Each row comes from the steps of one path. Every step used is in the known rows, and no mark comes twice. Write the path behind each row, first mark first.
Known rows:
C/E/D/V/H: [-12 -16 -18 -17  24   4 -49 -27  -1   4 -19 -42   5  -1  28  28 -83]
S/V/H/C: [ 14   0 -47 -22  31  16  -3 -10 -39 -21 -21  -8   8 -19  -1  29 -37]
V/C/E: [-24 -23  -8 -18  32 -17 -62 -56  20 -25   2  22  -4 -32  38  36 -52]
V/C: [-29  -3 -23 -14  31 -19 -64 -20  21 -38 -13  15   2 -30  23  45 -55]
C/E/V/H/S: [ 12 -36 -28 -31  28  22 -25 -58 -61   2  -5 -16  -2   5  14  45 -70]
H/C: [ -4   6 -24 -24  22 -17 -68 -26  -1 -34 -21  -7  -8 -31  14  49 -43]
C/E: [-15 -17 -11 -26  23 -13 -98 -57  28 -23  -3  -5 -12 -35  26  37 -56]
C/E/D/V/S: [-42 -37 -26 -14  23   0 -72 -61  -5  33 -16 -21  12  15  52  20 -76]
D/V: [ -31  -25  -17   -4   24   -2 -114  -14   19  -33  -30  -16    3   -7
   23   49  -57]
S/V/C/E: [-26 -49 -26 -17  32  -2 -46 -62   4  -8   4  27   9 -22  39  19 -38]
H/C/E/S: [  0 -25 -14 -20  18  -8 -73 -75 -42  -7  -9   4  -5 -19  19  52 -60]
S/V/C: [-32 -30 -40 -13  32  -5 -51 -23   5 -21 -10  19  15 -20  22  29 -41]
E/V: [ -17  -33  -21  -12   14   -8 -102  -20    1  -19  -17  -18    3  -11
    8   63  -76]
V/H/E/D: [ 17  23 -28 -34  16 -19 -43   4   6 -20 -19 -43   4 -19  17  39 -52]
S/V/H: [ -1  -4 -49 -19  29  18 -37   0  -9 -21 -17 -13   9 -20  -5  26 -53]
C/E/S/V: [-19 -55 -34 -14  17   8 -93 -71 -28   9  -3   3  11 -12  15  33 -62]

Which path is each row?
[-24 -52 -43 -30  38   9 -28 -86 -35   6   6  24   9  -8  43  14 -28] -> H/S/V/C/E
[  4  20 -47 -35  35  14 -30 -18 -32 -25 -19 -20  -4 -16   0  38 -55] -> V/H/S
[-33 -42 -46  -3  26   2 -60 -34 -36  -6 -13  23  24  -5  12  42 -60] -> E/S/V/C
[-20 -56 -18 -15  21   8 -71 -68 -27  16  -2   6   6   8  33  41 -74] -> C/E/V/S
[ -3 -51 -31 -17  18   6 -61 -79 -58  10  -7   8   8  -9  19  36 -46] -> H/C/E/S/V
[ 13 -26 -14   1  23  15 -76  -4 -51 -33 -35 -13  15  17  13  63 -49] -> D/V/H/E/S
[-17   4 -33 -12  24   2 -51  10  -1  -7 -33 -49  10   0  14  38 -83] -> E/D/V/H
[-35 -38 -35 -26  23 -18 -37 -61   9  21   4  -3  15 -18  42  11 -58] -> S/V/C/E/D
[   6  -43   -6  -19   11  -17 -105  -23   -5  -31  -16  -14    4   -4
   25   68  -41] -> H/E/V
[-23 -36 -48 -10  17   6 -98 -33 -28  -3 -17  -5  17 -10  -1  42 -63] -> E/S/V
[ -1 -16 -54 -10  24  24 -45 -11 -51  -7 -20  -9  18  -6 -16  39 -72] -> E/S/V/H
[-49 -23 -25  -6  26 -20 -66 -13  14  -5 -26 -18  16   1  39  39 -72] -> E/D/V/C
[-11  -6 -23  -4  32  16 -63  10  -4 -37 -32 -20   4  -4   9  45 -65] -> D/V/H
